What can hang from each mark:
K777: K94
K621: K12
K168: K94 K480
K388: K12 K635
K635: K388
K94: K168
K12: K388 K883
K883: K12 K94 K480 K635
K480: K168 K777 K883

Each row was made from one small tree. The marks that hang from a mark follow it in brackets, in the order of their numbers. Every link used is in the known rows. Write each row's tree.
Known rows:
K621[K12[K883[K480[K777] K635]]]: [ 0.156 -1.118 -3.608 -2.117 -0.025 -1.301  0.922 -0.821  0.614  1.901
 -0.592  0.424  0.422 -1.038  1.121  3.740 -0.118  2.521  0.819  2.477
  0.313  0.322 -0.054 -2.002 -1.979  0.433  2.587  0.733]
K635[K388[K12[K883]]]: [-0.006 -1.246  0.712 -2.204 -0.131 -1.085  0.373 -1.142  1.170  1.653
 -0.960  0.178  0.706 -0.644  0.344  3.079 -0.044  4.727  0.298  2.829
  0.811  0.622  0.001 -1.616 -1.852  2.075  0.614  0.463]
K388[K12[K883[K480[K168]]] K635]: [-0.130 -1.419  1.466 -1.991 -0.516 -1.125  0.282 -1.633  1.269  1.580
 -1.466  0.562  1.100 -1.264  1.191  2.311 -0.494  3.216  0.292  2.610
  0.371  0.838 -0.511 -2.298 -3.169  1.781  2.258  0.190]
K94[K168[K480[K777 K883[K12 K635]]]]: [-0.564 -1.438 -2.438 -3.636  0.446 -1.669  0.301 -1.256  0.895  1.797
 -1.668  0.130 -0.210 -0.569 -0.319  2.793  0.055  0.964 -0.020  1.714
  0.135  0.211  0.090 -1.547 -2.303  0.080  3.406 -0.151]
K168[K480[K777[K94] K883[K12]]]: [-0.983 -1.661 -1.451 -2.882  0.182 -0.705  0.784 -0.951  0.775  1.578
 -1.291  0.418  0.615 -0.038 -0.408  3.355  0.463  1.011 -0.086  2.398
  0.364  0.464  0.345 -1.676 -1.821 -0.647  1.887  0.221]
K777[K94[K168[K480[K883[K635]]]]]: [-0.688 -2.145 -1.437 -3.094  0.346 -1.256  0.263 -1.507  1.118  1.324
 -2.380 -0.098 -0.744 -0.432 -0.771  2.688 -0.011  1.937 -1.240  1.645
  0.748  0.594  0.059 -1.679 -1.156 -0.288  2.831 -0.527]
K12[K883]: [ 0.277 -1.248 -0.287 -2.299  0.002 -0.689  0.385 -1.307  0.807  0.807
 -1.198  0.054  0.684 -1.024 -0.420  2.058 -0.242  2.978 -0.171  1.904
  0.847  0.244 -0.322 -2.041 -1.790  0.123  1.161  1.548]
K480[K168 K777[K94] K883[K12 K635[K388]]]: [-1.631 -1.291 -2.583 -2.199  0.008 -1.296  0.657 -1.080  1.416  1.644
 -1.567 -0.262 -1.205 -0.331  0.067  2.580 -0.148  0.764  0.168  3.092
  0.783  0.679  0.677 -1.632 -2.957  1.827  2.517  1.904]
K777[K94[K168[K480[K883[K12]]]]]: [-0.968 -2.082  0.486 -3.555  0.107 -1.073  0.434 -1.593  1.166  1.699
 -2.181  0.335  0.795 -0.007 -0.741  3.244  0.184  2.038 -0.873  1.602
  0.242  0.704  0.113 -1.449 -1.375 -0.772  2.790 -0.535]
K12[K883[K480[K168]]]: [ 0.088 -1.510  0.066 -2.024 -0.526 -0.810  0.445 -1.554  1.158  1.177
 -1.276  0.664  0.417 -1.362  0.442  2.973 -0.198  2.245 -0.257  2.018
  1.112  0.668 -0.354 -2.352 -2.238 -0.551  2.621  2.078]
K777[K94[K168[K480[K883[K635[K388[K12]]]]]]]: [-0.896 -2.047 -0.377 -3.056  0.279 -1.480  0.324 -1.375  1.372  1.856
 -2.168  0.043 -0.711 -0.205 -0.052  3.524  0.075  3.233 -0.849  2.439
  0.642  0.915  0.228 -1.364 -1.498  1.055  2.526 -1.167]
K777[K94[K168[K480[K883[K12[K388]]]]]]: [-0.942 -1.951  0.329 -3.526  0.198 -0.984  0.621 -1.768  1.099  1.732
 -2.377  0.586  0.868 -0.052 -0.265  3.776  0.327  1.909 -0.912  2.005
  0.730  1.244  0.105 -1.433 -2.057 -0.377  2.642 -0.710]
K388[K12[K883[K94]] K635]: [-0.373 -1.378  0.453 -2.243 -0.081 -0.834  0.191 -1.167  1.203  1.638
 -2.135 -0.635  0.885 -1.149  0.488  2.228 -0.521  4.340  0.073  2.637
  0.205  0.383 -0.256 -1.907 -2.660  1.997  0.969 -0.215]
K777[K94[K168[K480[K883]]]]: [-0.747 -2.141  0.250 -3.343  0.121 -1.014  0.308 -1.680  1.085  1.178
 -2.002  0.302  0.217 -0.072 -0.959  2.737  0.157  2.316 -1.296  1.541
  0.727  0.866  0.010 -1.764 -0.870 -0.775  2.689 -0.283]
K12[K388]: [ 0.331 -1.476 -0.718 -2.292  0.120 -0.578  0.350 -1.434  0.516  0.982
 -1.614  0.293  0.536 -0.597 -0.221  2.841  0.052  2.158 -0.286  1.541
  1.102  1.059 -0.070 -1.910 -0.897  1.142  1.099  0.295]
K883[K12 K94 K480[K168]]: [-0.738 -2.037 -0.305 -2.728 -0.501 -0.519  0.249 -1.025  1.421  2.438
 -2.622 -0.003  0.446 -1.065  0.601  4.600 -0.158  1.395  0.019  1.284
  0.358  0.515  0.272 -1.602 -0.815 -0.689  3.099  1.245]
K621[K12[K388]]: [ 0.194 -1.539 -0.303 -2.688 -0.043 -0.912  0.724 -1.503  0.431  1.600
 -0.892  0.572  1.301  0.312  0.159  3.446  0.033  2.655  0.367  1.778
  0.422  1.266 -0.026 -1.916 -0.572  0.900  1.772 -0.329]
K94[K168[K480[K777]]]: [-0.066 -1.778 -1.695 -3.175 -0.090 -1.559  0.044 -1.451  0.590  1.227
 -1.244  0.477  0.596 -0.205 -0.067  2.329  0.338  2.157 -0.431  0.859
  0.461  0.760 -0.072 -1.746 -0.250  0.015  3.340 -0.417]
K168[K480]: [ 0.560 -2.183 -0.995 -2.793  0.116 -0.740  0.200 -1.267  0.611  1.183
 -1.560  0.156  0.425 -0.159 -0.429  3.017  0.158  2.155 -0.461  1.203
  0.873  0.435 -0.153 -1.898  0.115 -0.774  2.031 -0.271]
K94[K168[K480]]: [ 0.249 -2.111 -0.429 -3.552  0.018 -1.393 -0.089 -1.725  0.851  1.223
 -1.738  0.304  0.665 -0.169 -0.491  2.674  0.097  2.390 -0.786  0.545
  0.558  0.671 -0.223 -1.668  0.042 -0.431  3.143 -0.753]
K777[K94[K168[K480]]]: [-0.332 -2.368 -0.454 -3.004 -0.049 -1.217  0.190 -1.657  0.906  1.230
 -2.070  0.257  0.736 -0.045 -0.364  2.678  0.258  2.720 -1.229  0.843
  0.699  0.942 -0.036 -1.607  0.209 -0.558  2.703 -0.917]
K883[K12 K94[K168] K480[K777] K635[K388]]: [-0.668 -1.660 -5.713 -2.916  0.030 -1.521  0.190 -0.367  1.491  3.074
 -3.014 -0.679 -0.280 -1.808  1.231  5.204 -0.093  2.229  0.283  1.609
  0.453 -0.021  0.716 -0.705 -1.039  1.663  3.298 -0.049]
K168[K94 K480[K777 K883[K635]]]: [-0.327 -1.857 -5.575 -2.970  0.442 -0.820  0.502 -0.730  0.844  1.237
 -1.858 -0.413 -1.444 -0.368 -1.357  2.979  0.501  0.915 -0.855  2.131
  1.541 -0.005  0.345 -2.181 -1.240 -0.649  2.436  0.578]
K94[K168[K480[K777 K883[K635[K388]]]]]: [-0.276 -1.641 -3.301 -3.490  0.351 -1.618  0.155 -1.274  1.096  1.512
 -1.618  0.018 -0.873 -0.675 -0.375  2.971  0.038  1.956 -0.560  2.222
  0.950  0.330  0.224 -1.571 -1.673  0.955  3.290  0.008]

Which tree is each row?
[-0.418 -1.466 -4.247 -1.323 -0.375 -1.315  0.629 -1.022  1.352  1.528
 -1.568  0.167 -0.767 -1.651  1.392  3.485 -0.042  2.275 -0.308  2.710
  1.684  0.722  0.184 -1.928 -2.624  1.265  2.619  1.902] => K12[K883[K480[K168 K777[K94]] K635[K388]]]
[-0.715 -1.645 -2.715 -2.073 -0.621 -1.044  0.214 -1.352  0.857  0.738
 -1.029  0.159 -0.091  0.081 -0.649  1.359  0.318  1.199 -0.535  0.937
  1.280  0.835  0.190 -2.404 -0.283  0.507  2.924  1.958] => K480[K168[K94] K777]
[-0.129 -0.864 -1.874 -1.601  0.012 -1.245  0.588 -0.677  0.776  1.879
 -0.810  0.503  0.305 -1.567  1.321  3.155 -0.008  2.958  0.772  2.675
  0.140  0.418 -0.153 -2.019 -2.674  1.394  1.707  0.375] => K388[K12[K883[K480[K777] K635]]]
[-0.707 -0.972 -3.702 -2.667  0.535 -1.065  0.544 -0.553  1.055  1.820
 -1.331 -0.451 -0.750 -0.896 -0.486  2.912 -0.204  1.163  0.736  2.938
  0.531 -0.268  0.595 -1.364 -2.664  2.145  1.455  1.254] => K480[K777 K883[K12 K635[K388]]]
[-0.086 -1.656 -4.123 -2.684  0.088 -1.280  0.190 -0.918  1.663  2.245
 -3.014 -0.743 -0.766 -2.301  0.647  4.637 -0.357  3.981 -0.740  2.216
  1.334  0.062  0.134 -1.341 -2.043  0.658  2.807  0.918] => K12[K883[K94[K168] K480 K635[K388]]]
[ 0.469 -1.216 -1.286 -2.168  0.121 -0.745  0.462 -1.670  0.844  0.826
 -2.084 -0.054  1.008 -1.467  0.417  2.198 -0.429  3.165 -0.298  2.629
  1.487  0.831 -0.470 -2.141 -3.272  1.937  0.886  0.518] => K12[K388[K635] K883]
[-0.143 -1.001 -0.577 -1.838 -0.337 -1.024  0.425 -1.042  0.886  1.631
 -1.028  0.492  1.535 -1.538  1.326  2.336 -0.199  3.433  0.699  2.709
  0.202  0.491 -0.338 -2.139 -3.006  2.411  1.436 -0.257] => K388[K12[K883[K480[K777]]] K635]
[-0.326 -1.732 -0.852 -2.239 -0.493 -0.596  0.368 -1.263  1.417  1.616
 -2.178  0.084  0.098 -1.611  0.470  3.846 -0.278  2.635 -0.607  1.951
  1.167  0.604 -0.146 -2.180 -2.002 -1.028  2.750  2.335] => K12[K883[K94 K480[K168]]]
[-1.089 -1.140 -1.882 -2.739  0.125 -0.281  0.379 -0.712  0.832  1.146
 -1.350 -0.381 -0.491 -0.849 -1.054  2.500 -0.077  1.444 -0.113  2.103
  0.670  0.130  0.392 -2.011 -1.569  0.321  1.533  2.022] => K480[K777 K883[K94]]
[-0.340 -1.870 -3.199 -3.021  0.350 -1.246 -0.194 -1.057  1.107  1.608
 -3.040 -1.157 -1.143 -1.200 -0.445  2.732 -0.468  2.484 -0.721  0.820
  0.457  0.093  0.163 -1.439 -0.253  0.658  2.951  0.093] => K883[K94[K168] K635]
[-1.451 -1.140 -0.582 -2.693 -0.009 -0.974  0.433 -1.329  0.864  0.828
 -0.999  0.364  0.376 -0.369 -0.835  1.555  0.082  1.585 -0.555  1.715
  0.492  0.696  0.225 -1.899 -1.759  0.755  2.092  0.948] => K480[K777[K94[K168]] K883]
[-0.326 -1.357 -1.176 -1.890  0.041 -0.898  0.468 -0.592  1.196  2.201
 -2.116 -0.258 -0.269 -1.844  1.021  4.201 -0.180  3.519  0.232  2.575
  0.271  0.292 -0.074 -1.768 -2.259  0.551  1.717  0.237] => K388[K12[K883[K94 K480 K635]]]
[ 0.202 -1.398 -2.790 -2.365  0.528 -0.931  0.491 -1.045  0.656  1.878
 -2.341 -0.260  0.113 -0.898  0.280  3.407 -0.217  1.325  0.438  1.828
  0.518  0.394  0.135 -1.416 -1.690  1.580  1.620 -0.190] => K883[K12[K388] K635]
[ 0.322 -1.311 -1.953 -2.470  0.194 -1.375  0.723 -1.225  0.695  1.614
 -0.927 -0.117  0.316 -0.400  0.197  2.858 -0.417  3.206  0.436  2.307
  0.253  0.284 -0.186 -1.989 -1.749  0.555  2.011  0.648] => K621[K12[K883[K635]]]
[ 0.486 -1.380 -3.191 -2.091  0.340 -1.169  0.370 -1.001  1.138  1.269
 -1.882 -0.633 -0.663 -1.341 -0.046  2.771 -0.441  3.367 -0.169  2.563
  1.329 -0.041 -0.013 -1.709 -2.088  1.527  1.265  1.300] => K12[K883[K635[K388]]]
[-1.517 -1.062 -1.969 -2.402  0.171 -1.595  0.417 -0.988  1.229  1.667
 -1.306 -0.066 -0.860 -0.543  0.016  2.394 -0.034  2.572 -0.097  2.871
  0.429  0.705  0.472 -1.456 -2.452  2.762  2.004  0.032] => K480[K777[K94[K168]] K883[K635[K388[K12]]]]
[-0.771 -1.430 -0.755 -3.250  0.387 -0.123  0.431 -1.136  1.237  1.906
 -2.976 -0.632  0.373 -1.011 -0.654  3.566 -0.484  1.751 -0.109  2.599
  0.633  0.348  0.244 -1.608 -2.929  1.169  1.182  0.461] => K480[K883[K12[K388[K635]] K94]]
[ 0.320 -1.755 -2.485 -1.906  0.102 -1.053  0.259 -0.621  1.136  2.236
 -1.849 -0.031 -0.654 -1.403  0.863  4.209 -0.140  3.070  0.351  2.243
  0.639  0.259  0.272 -1.391 -0.595  2.318  1.725 -0.603] => K883[K480 K635[K388[K12]]]
[-0.430 -1.229 -4.715 -2.324  0.009 -1.315  0.321 -0.768  1.144  1.874
 -2.300 -0.349 -0.414 -2.356  0.947  3.623 -0.191  2.696 -0.294  1.902
  0.768  0.119  0.032 -1.692 -2.435  0.209  3.034  1.230] => K12[K883[K94[K168] K480[K777] K635]]
[-0.704 -1.551 -4.174 -2.191  0.002 -1.421  0.504 -0.717  0.927  2.297
 -2.151  0.171  0.670 -1.338  1.028  3.622  0.083  1.102  0.341  1.131
 -0.018  0.255  0.381 -1.145 -1.127  1.120  2.990 -0.477] => K883[K12 K480[K777[K94[K168]]] K635]
[-0.408 -1.841 -3.597 -3.164  0.093 -0.522  0.538 -0.945  0.842  1.111
 -1.401  0.108 -0.309 -0.050 -1.490  2.930  0.662  1.292 -0.964  1.998
  1.552  0.254  0.317 -2.289 -0.975 -1.173  2.302  0.773] => K168[K94 K480[K777 K883]]
[-0.244 -1.493 -3.661 -2.855  0.247 -1.439  0.080 -1.119  1.528  1.778
 -2.853 -1.197 -0.845 -1.633  0.189  3.466 -0.470  4.045 -0.719  2.222
  1.259  0.033  0.100 -1.362 -2.055  1.184  2.237  1.137] => K12[K883[K94[K168] K635[K388]]]
[-0.547 -1.321 -1.020 -1.842 -0.682 -1.209  0.410 -1.303  1.264  1.591
 -1.437  0.428  0.920 -1.051  1.064  2.264  0.004  3.214  0.028  2.568
  0.901  0.817 -0.228 -2.446 -3.060  1.840  2.432  0.497] => K388[K12[K883[K480[K168[K94] K777]]] K635]
[-0.104 -1.664 -1.483 -3.237  0.081 -1.066  0.422 -1.674  1.156  1.650
 -2.710  0.099  0.427 -1.202  0.507  4.245  0.165  3.472 -1.142  2.046
  1.517  1.186 -0.254 -1.787 -2.573 -0.679  2.528  0.355] => K12[K388 K883[K94[K168[K480]]]]
[-0.037 -1.199  1.507 -2.025 -0.172 -0.786  0.542 -1.075  0.956  1.770
 -0.853  0.890  1.218 -1.156  0.675  3.353  0.010  3.645  0.438  2.431
  0.246  0.604 -0.302 -2.027 -2.080  0.561  1.405  0.315] => K388[K12[K883[K480]]]
[-0.198 -1.782 -3.634 -2.048 -0.174 -1.006  0.322 -0.958  1.771  1.973
 -2.760 -0.626 -1.459 -2.051  0.967  4.512 -0.456  3.012 -0.619  2.768
  1.779  0.298  0.122 -1.856 -2.290  0.452  2.818  2.127] => K12[K883[K94 K480[K168] K635[K388]]]
[ 0.003 -2.026 -4.402 -2.359  0.393 -0.863  0.046 -0.576  1.280  1.783
 -2.941 -1.570 -1.614 -1.185 -0.296  3.691 -0.403  2.865 -0.449  1.830
  1.246 -0.137  0.511 -1.301 -0.049  1.679  1.585  0.568] => K883[K94 K635[K388]]
[-0.522 -1.453 -2.263 -2.317 -0.757 -1.276  0.899 -1.354  1.019  1.710
 -0.515  0.844  1.148 -0.219  0.669  3.628  0.256  2.692  0.058  2.219
  0.876  0.939 -0.033 -2.415 -1.593 -0.525  3.373  1.688] => K621[K12[K883[K480[K168[K94] K777]]]]
[-0.244 -1.585 -5.199 -2.850  0.251 -1.693  0.252 -0.922  1.334  1.916
 -2.487 -0.820 -0.910 -1.453  0.689  3.919 -0.067  3.601 -0.701  2.416
  1.414  0.258  0.201 -1.417 -2.165  0.617  2.929  0.711] => K12[K883[K94[K168[K480[K777]]] K635[K388]]]
[-0.224 -2.051 -3.866 -3.446  0.643 -0.681  0.696 -1.061  1.105  1.973
 -2.813 -0.254 -0.929 -0.319 -1.047  4.460  0.447  0.910 -0.856  2.372
  1.550  0.286  0.310 -1.779 -2.129 -0.808  2.210 -0.243] => K168[K94 K480[K883[K12[K388] K635]]]
[-0.824 -1.243  0.201 -1.419 -0.677 -1.225  0.525 -1.409  1.181  1.533
 -1.285  0.600  1.223 -1.106  1.649  2.063 -0.187  3.018  0.238  2.913
  0.478  1.133 -0.270 -2.331 -3.317  2.244  2.042  0.253] => K388[K12[K883[K480[K168 K777[K94]]]] K635]
[-0.366 -1.948 -4.909 -3.114  0.276 -1.503 -0.027 -0.897  0.894  1.796
 -2.719 -0.836 -1.130 -0.983  0.128  3.308  0.020  1.944 -0.698  1.066
  0.587  0.281  0.206 -1.497 -0.460  0.155  3.540 -0.283] => K883[K94[K168[K480[K777]]] K635]
[ 0.102 -1.539 -1.984 -2.642 -0.190 -0.641  0.882 -1.292  1.009  2.229
 -2.216  0.142  1.181 -1.252  1.392  4.883 -0.318  3.803  0.034  2.958
  0.951  0.996 -0.146 -1.942 -2.625  0.782  2.051  0.068] => K621[K12[K388[K635] K883[K94 K480]]]
